In the rows, 128 means zero.
Known rows, with every step that occurs
rebep-livob-geberam-naba: [114 113 124 141 116 131  94 114 109 142 120 150  98 103 124 161 139 128
 104 125  88 171 105 133 128 142 127 146 126  85 133 136  88 110 132 111
 166 152 154 130  70 123]
tudob-naba-gazev-buvus-pudofuf: [106 124 133 159 109 123 124 130 193 110 109  77 117  94 115 137 131 140
 128 109 150 133 115 118 124 127 161 124  80  96 154 129 113 102 106  97
 166 151 133 146 133  84]
pivafo-lofa-tudob-naba-geberam-livob-rebep: [ 96 132 189 122 119 157 121 124 108 111  86 111  96 117 140 134 130 154
 126 101 118 168 114 138 122 170 132 141 206 102 113 122 112 130 102 125
 162 181 138 195  84  82]
gemi-bisa-vudad: [115 121 129 150 106 132 100 146 165 124 109 143 131  94 134 119 135 125
 124 125 156 129 118 123 105 137 138 135 138 114 105 127 112 135 118 121
 142 130 137 128 135 136]
zaze-buvus-pudofuf: [112 118 115 139 113 109 110 126 163 137 115  84 156 103 114 142 126 162
 123 144 142 141 116 126 134 146 143 142 100 134 151 143 120 111 139  93
 141 126 126 131 117  98]
pivafo-lofa-rebep: [143 120 157 121 114 136 105 137 152 111 112 131 150 112 129 130 119 158
 132 130 113 138 123 141 113 126 125 141 161 142 170 128 121 124 137 141
 122 131 141 150 113 147]
nanib-gevab-livob: [113 124 127 149 110 115 112 143 142 113  88 116 101 104 136 127 147 153
 133 109 179 121 109 128 112 137 122 134 128 129 142 151 112 123 124 121
 142 125 139 120  95 146]
penag-gemi-bisa-vudad-zaze: [104 103 120 151 112 128 107 141 230 119 116 112 129 122 131 118 121 130
 122 106 152 132 123 129 116 130 117 128 132  79  74 127 110 132 111 143
 134 117 137 133 151 146]
tudob-naba: [113 126 166 149 115 118 114 141 140 124  98 115 114 100 119 138 132 149
 123 102 139 129 110 128 112 145 137 136 114 135 130 133 116 113 124 123
 156 153 153 141 128 115]
rebep-livob: [123 120 139 145 112 115  99 128 114 118 118 113 116  97 129 141 129 153
 109 133 106 141 106 130 116 143 115 146 146 126 138 125 101 121 133 136
 145 147 145 127 108 122]
bisa-gemi: [120 124 143 142 125 106 107 135 143 117  98 133 117  88 136 120 130 140
 130 139 144 130 118 130 109 117 128 139 106 133 135 139 114 120 122 134
 148 141 142 136 137 135]
nanib-gevab: [139 121 132 120 116 111 108 140 133 127  98 112  95  93 137 133 144 159
 135 123 180 123 113 128 120 141 130 136 148 121 145 140 112 116 125 120
 135 135 140 131  91 155]
pivafo-lofa-tudob: [131 122 155 114 116 125 116 121 138 118  93 131 148 113 139 120 134 150
 127 126 110 131 124 134 117 158 122 143 156 124 124 126 102 134 130 143
 128 161 136 161 129 135]
naba-gazev-gemi-bisa: [123 123 127 119 125 121 114 127 192 123  99 128  83  98 116 135 140 107
 103 111 136 150 120 117 129 138 133 135 121 102 145 127 110 127  91  91
 128 129 147 129 139 123]
rebep-livob-geberam-naba-gazev-gemi: [118 123 110 132 131 129 105  98 167 133 118 154  64 101 110 168 155 110
  82 105  83 189 110 127 142 144 129 142 110  72 158 138  62 109 104  78
 163 131 162 131  93 118]
gevab-livob-geberam-naba-gazev: [ 93 124 116 160 125 131 107 111 174 138 107 170  96 116 121 153 154 108
 105  91 125 156 113 126 123 116 128 130  82  90 160 145  94 127 110  82
 162 138 156 134  89 112]
vudad-zaze-buvus-gazev-gemi-bisa: [121 103 136 111 101 119 115 117 197 138  90  97 152 115 120 149 103 115
 109 122 166 147 114 135 146 152 142 119  77  79 164 138 115 109 119  92
 141 121 130 124 136 127]
lofa-tudob-naba-gazev-buvus: [121 127 175 147 101 139 124 115 197 117  86 117 107  85 143 132 136 142
 122 113 142 118 125 122 118 145 154 131  88 100 143 119 100 120  99 111
 162 166 137 153 149 118]
naba-gazev-buvus-zaze: [139 113 128 135 113 123 119 109 179 112 107  82 142  95 140 132 123 141
 128 128 158 135 127 130 128 106 145 126  80  99 175 119 140 130 119  84
 140 162 137 135 137 124]
lofa-pivafo: [143 123 148 142 110 118 117 136 152 122  99 125 144 102 130 160 116 164
 122 117 142 130 117 124 110 128 119 152 144 126 179 133 126 121 136 134
 124 151 159 124 136 132]
rebep-livob-geberam: [128 116 145 139 103 128 100 119 121 133 122 123 120  93 131 147 129 135
 105 122  98 164 108 137 115 131 122 152 111 110 136 132 100 120 140 119
 158 136 151 130  85 128]
nanib-gevab-livob-geberam: [118 119 130 141 102 129 115 134 145 127  92 127 102 100 137 132 149 133
 128  99 169 142 111 135 110 124 130 140  96 115 143 156 111 123 130 105
 155 113 145 123  68 149]
pivafo-lofa-rebep-livob-geberam-naba: [128 113 138 129 111 158  93 114 129 123 125 158 117 111 123 151 127 139
 112 130  65 176 113 144 125 133 132 146 162  99 161 133  89 110 139 132
 153 141 151 146  58 138]
gemi-gazev-buvus-zaze: [126 110 129 132  99 131 119 136 171 112 102  90 140  99 138 130 130 136
 138 125 153 138 118 128 122 139 149 140 115 106 170 122 141 135 134  81
 133 154 144 135 144 114]
zaze-vudad: [127 117 131 130 119  95 106 139 151 124 118 132 137  99 133 145 127 139
 121 118 144 135 114 132 127 149 121 148 138  95 142 135 143 120 127 131
 138 133 142 133 124 146]
penag-gemi-gazev: [103 117 124 123 121 124 110 150 192 120 113 111  84 112 130 136 148 145
 123 104 138 146 118 125 119 164 123 157 145 126 126 124 110 134 116 115
 116 132 151 141 147 119]
pudofuf-buvus-gazev-gemi-bisa-vudad: [123 117 115 124  78 135 110 140 146 120  78 100 131  98 152 147 132 106
 121 112 180 153 122 129 120 159 159 131  60 123 134 137 108 122 110  90
 168 136 128 112 134 133]
gevab-nanib: [134 117 157 135 123 113 117 132 131 119  94 109 111  97 133 137 143 149
 115 132 151 122 110 127 122 132 109 147 145 142 125 144 118 116 127 119
 154 149 146 131 106 123]
gemi-gazev-naba-geberam-livob: [ 90 121 129 118 135 119 110 134 119 131 100 128  67 129 126 157 148 118
 113  93 170 169 105 122 133 180 130 159 214 118 154 133 116 120 120  72
 121 121 155 165 105  92]
penag-gemi-bisa-vudad-zaze-buvus-gazev: [ 96 102 119 133  97 132 104 123 234 130 111  99 148 115 138 131 105 134
 120 119 191 136 123 139 130 149 146 124  77  83 113 131 109 124 119 120
 143 122 119 130 150 143]
gemi-bisa-vudad-zaze: [119 109 135 161 106 123 106 139 199 130 110 139 155 113 130 118 120 116
 124 108 150 121 115 127 109 120 121 116 142  81 110 130 107 133 119 131
 146 120 141 135 133 140]
bisa-gemi-gazev-buvus-pudofuf: [102 119 114 151 106 121 116 151 190 104 103 100 124  87 131 119 135 127
 145 145 152 139 116 120 116 131 157 141 108 102 154 136 111 113 117 104
 151 128 130 141 149  95]
vudad-zaze: [132 109 148 146 118 102 112 130 167 134 107 117 156 123 126 140 118 141
 120 108 129 123 113 132 120 118 103 123 134  96 146 132 116 121 131 129
 137 134 149 140 122 132]
naba-gazev-buvus-pudofuf: [122 119 112 144 115 118 115 126 188 115 119  83 133  98 125 139 132 139
 127 132 150 136 121 119 129 117 145 131  92  93 163 125 116 115 112  93
 144 137 125 139 131  98]
geberam-naba-gazev-buvus-pudofuf: [108 116  91 148 130 122 109 120 178 123 117 107 113 109 118 153 141 133
 125 136 144 143 118 114 141 125 149 123 105  68 158 127 105 105 104  84
 152 153 127 138 117  93]
gazev-gemi-bisa-vudad-zaze-buvus: [120 105 129 144 111 120 114 123 252 132 103 125 154 107 108 133 122 112
 105 117 141 149 119 130 131 143 134 119 109  90 144 144 100 120 118  94
 142  89 139 125 163 138]
gemi-bisa: [120 115 141 129 111 126 103 143 136 131 102 123 118 100 132 127 123 127
 123 133 141 130 115 122 116 135 129 140 137 113 117 122 136 130 118 121
 131 151 137 128 114 127]
nanib-gevab-livob-geberam-naba-gazev: [103 124 106 145 122 128 108 114 177 136  97 165  60 106 129 147 164 119
 119  89 168 148 111 126 126 125 137 125 105  83 165 155  88 118 105  83
 162 130 151 131  56 141]
penag-gemi-gazev-naba-geberam: [ 95 107 128 116 137 121 122 132 174 117 110 109  34 124 127 145 138 128
 113 101 189 170 120 123 135 179 125 179 183 104 108 125 113 113 115  90
 115 126 151 146 153 116]
nanib-gevab-livob-rebep: [121 125 142 145 107 140 117 152 163 102 100 113  90  92 137 136 142 156
 124 120 168 134 111 133 113 136 115 132 148 116 144 144 109 133 116 121
 153 137 135 131  80 135]

Rows
[114 126 121 140 141 113 101 116 161 139 112 157  86 110 122 152 150 130
 112 113 137 136 115 119 131 133 127 125 139  98 161 128  96 121 103  99
 142 159 151 142 109 122] : geberam-naba-gazev
[117 115 120 138  97 127 114 136 189 118  96 125 153 116 130 132 123 110
 115  99 180 139 116 133 122 143 139 121  95  66 122 139  85 120 112 110
 152 111 140 127 154 141] : buvus-gazev-gemi-bisa-vudad-zaze
[125 108 148 128 103 106 108 111 173 145 102 103 174 116 131 153 104 145
 120 121 171 127 112 142 134 138 131 117  79  99 187 136 112 112 139 108
 147 137 132 138 120 131] : vudad-zaze-buvus-gazev
[110 112 108 171 106 106 113 123 228 135 120 100 192 115 111 133 122 152
 121 121 149 131 116 131 126 129 134 119 107 100 143 150  93 112 139 103
 157  97 129 138 136 111] : bisa-vudad-zaze-buvus-pudofuf
[126 101 144 116 113 101 119 108 183 139 106  97 159 123 118 164 104 134
 102 120 184 137 112 142 147 160 135 126  96 103 182 142 107 101 149  97
 139 127 134 143 130 134] : vudad-zaze-buvus-gazev-naba
[124 111 108 137 126 126 113 104 170 121 107 110 121 105 134 147 133 137
 128 130 148 141 124 125 140 118 151 120  95  76 172 122 128 121 113  78
 148 179 140 135 125 119] : geberam-naba-gazev-buvus-zaze
[113 115 148 101 104 141 113 126  70 125  92  70  90 120 159 191 119 125
 113 116 190 183 115 138 144 167 135 144 141 118 165 129 137 115 116  76
 170 169 124 156  58  90] : pudofuf-buvus-gazev-naba-geberam-livob-rebep
[118 135 150 139 128 112 126 125 197 114  95 116  81  96 104 143 148 131
 101  80 132 148 114 122 125 147 139 132  98 120 158 137  90 110  97  90
 152 133 162 142 152 112] : tudob-naba-gazev-gemi
[125 114 125 136 105 113 117 113 221 129 102 115 175 112 118 152 124 134
 108 104 177 147 117 143 133 152 141 119  61  97 177 150  75 109 131  87
 155  92 139 131 166 139] : bisa-vudad-zaze-buvus-gazev-gemi
[118 121 124 131 132 125 104 108 165 153 116 168  88 106 122 160 150 113
 108 103 126 159 117 126 131 121 134 132 102  83 164 134  95 121 110  82
 155 147 156 145  85 125] : livob-geberam-naba-gazev
[132 116 139 119  85 116 106 131  94 134  84  84 141 106 163 160 122 138
 132 119 171 135 117 135 122 143 138 131  62 140 166 129 128 118 131 108
 164 170 129 125  98 124] : pudofuf-buvus-gazev
[127 115 136 165 114 110 109 134 193 127 114 138 166 115 127 129 129 139
 120 100 146 123 115 133 109 118 111 119 132  98 137 137  91 128 131 130
 148 114 148 140 143 143] : bisa-vudad-zaze
[114 121 120 143 125 130  95  99 146 143 126 160  74  98 120 158 145 119
  94 111  92 169 109 127 131 132 128 137 121  79 155 129  76 116 113  97
 166 152 157 137  70 119] : rebep-livob-geberam-naba-gazev
[120 110 124 142 118 140  96  97 165 131 127 143  87  90 124 165 137 108
 102 128  99 173 111 128 134 124 139 131  97  60 174 123  90 111 113  92
 167 153 144 134  88 120] : rebep-livob-geberam-naba-gazev-buvus
[115 107 119 151 112 100 115 119 197 142 113  75 180 121 110 142 110 154
 122 127 133 132 114 130 138 128 126 123 106  98 159 144 117 107 140 105
 145 117 129 137 116 102] : vudad-zaze-buvus-pudofuf
[117 115 145 139 113 122 109 146 192 108  99 132 107  80 136 123 134 113
 139 139 149 137 116 125 110 132 145 137 112 113 171 129 116 125 116 112
 142 133 140 142 162 121] : bisa-gemi-gazev-buvus
[120 126 110 129 148 110 112 115 181 128 105 149  78 110 110 160 159 122
 101 106 125 158 118 118 141 147 128 130 121  95 165 137  83 112  95  79
 139 138 158 135 134 121] : geberam-naba-gazev-gemi
[125 109 140 159 113 109 107 118 234 139 115 133 177 108 118 136 122 140
 115 114 148 130 116 136 120 130 124 117 114 112 164 142  96 123 138 109
 147 102 139 138 148 141] : bisa-vudad-zaze-buvus
[139 105 131 133 103 124 119 123 143 111 104  71 164 100 142 133 119 152
 138 142 152 136 124 134 125 118 144 136  86 107 150 125 153 125 138  99
 141 163 134 127 138 126] : gazev-buvus-zaze
[109 128 141 141 120 113 108 148 172 119  96 150  96  88 132 116 141 124
 130 122 143 132 112 125 106 138 133 142 137 133 156 136 102 130 117 117
 141 134 154 145 144 122] : bisa-gemi-gazev
[135 124 152 156  95 138  94 135 129 114 119 125 122  95 142 142 119 174
 115 144 104 135 114 136 113 130 120 155 151 135 153 126 101 116 132 143
 144 128 145 125  99 138] : lofa-rebep-livob
[110 121 107 121 140 125 108 122 180 131  98 151  64 108 111 148 150 102
 101 115 131 155 117 113 143 149 138 129 133  78 140 130  99 118  84  83
 136 146 149 128 124 118] : geberam-naba-gazev-gemi-bisa
[109 117 109 128 122 142 101 107 168 135 112 155  52  96 110 156 144  88
  83 112  88 188 110 121 142 145 140 141 120  56 135 130  80 113  93  81
 161 139 155 124  85 116] : rebep-livob-geberam-naba-gazev-gemi-bisa
[126 106 116 128 100 114 118 139 190 110 112 101 145  95 143 134 124 128
 137 120 159 143 116 132 132 153 150 146 126  70 171 127 165 130 130  95
 139 146 140 136 143 132] : gemi-gazev-buvus-zaze-vudad
[103 124 136 132 129 116  98 127  79 135  98 114 105 124 141 149 137 147
 129 111 158 157 110 128 124 136 119 147 166 117 136 130 134 122 114  99
 136 140 143 151  92 100] : naba-geberam-livob
[119 113 135 148  98 113 106 115 201 139 110 124 186 110 131 143 115 142
 120 111 188 126 115 144 123 139 140 114  78 100 172 141  89 119 138 107
 157 116 133 137 144 139] : bisa-vudad-zaze-buvus-gazev
[101 117 149  99 123 141 111 111 118 131 111  90  99 114 132 182 116 142
 102 132 202 184 112 142 153 178 144 150 149 110 176 134 125 113 123  65
 149 144 125 163  83  90] : zaze-buvus-gazev-naba-geberam-livob-rebep
[136 115 144 134 120 119 109 120 193 118 113 115 118  91 130 142 131 127
 121 126 148 134 122 123 123 116 132 127  97 104 185 118 122 125 110 101
 135 143 136 138 143 126] : naba-gazev-buvus
[129 103 152 139 118 101 109 114 201 146 108 108 166 116 116 146 111 141
 116 124 132 130 113 135 132 129 113 120 112 112 176 137 120 118 138 112
 137 122 140 137 127 128] : vudad-zaze-buvus
[ 98 123 147 117 133 143 115 143 136 122 113 123  58 118 125 166 142 122
 104 103 161 183 106 126 135 178 122 158 235 105 158 127 116 131 111  71
 133 132 150 174  90  78] : gemi-gazev-naba-geberam-livob-rebep
[126 106 121 134  78 126 114 135 181 125  77  94 153 118 149 147 118  98
 119  97 171 145 120 133 126 142 141 110  66  87 139 138 104 118 110 101
 172 127 131 118 132 137] : pudofuf-buvus-gazev-gemi-bisa-vudad-zaze
[118 114 131 100 101 128 109 122 162 131  90 102 127  97 124 148 118 124
 111 138 173 154 117 132 140 169 159 141  68 115 159 137 120 113 118  81
 138 132 128 119 137 122] : zaze-buvus-gazev-gemi-bisa
[111 100 133 130 102 123 113 118 215 135 109 122 160 113 120 143 105 109
 103 120 202 135 115 137 136 161 154 121 107  87 145 140 101 112 137  97
 147 113 127 137 138 142] : gemi-bisa-vudad-zaze-buvus-gazev-naba
[123 119 150 148 107 127 128 113 183 108  99  77 126  90 130 128 123 143
 130 106 154 132 120 128 125 116 162 121  69 103 166 122 137 120 114  88
 161 174 144 141 141 111] : tudob-naba-gazev-buvus-zaze
[116 109 116 136 105 108 120 136 199  98 102 112 138  80 148 116 121 122
 145 133 165 141 120 134 128 137 158 143 109  75 166 136 159 126 122 109
 152 144 137 138 156 136] : bisa-gemi-gazev-buvus-zaze-vudad
[114 116 113 115 129 138 109 113 188 146 102 162  66 106 112 157 150  84
  98 104 118 178 119 120 141 137 145 136 102  63 142 134  97 118  89  64
 149 133 155 132 102 121] : livob-geberam-naba-gazev-gemi-bisa
[125 108 127 129 125 136 105 106 182 140 117 150 101  98 126 164 142 102
 117 120 131 162 121 126 134 115 146 128  79  63 179 127 110 116 110  76
 156 149 144 141 104 122] : livob-geberam-naba-gazev-buvus
[120 121 146 144  94 123 134 108 205 107  90  95 134  87 155 125 120 149
 129 108 157 125 128 131 136 151 167 136  81  62 132 126 143 121 105 110
 172 178 134 150 147 133] : lofa-tudob-naba-gazev-buvus-zaze-vudad
[116 117 137 122 126 114 118 144 171 124 110 135  92 108 115 148 146 121
 105 107 152 143 110 122 125 176 130 154 175 131 157 134 103 123 134  93
 119 125 157 147 138 119] : gemi-gazev-naba
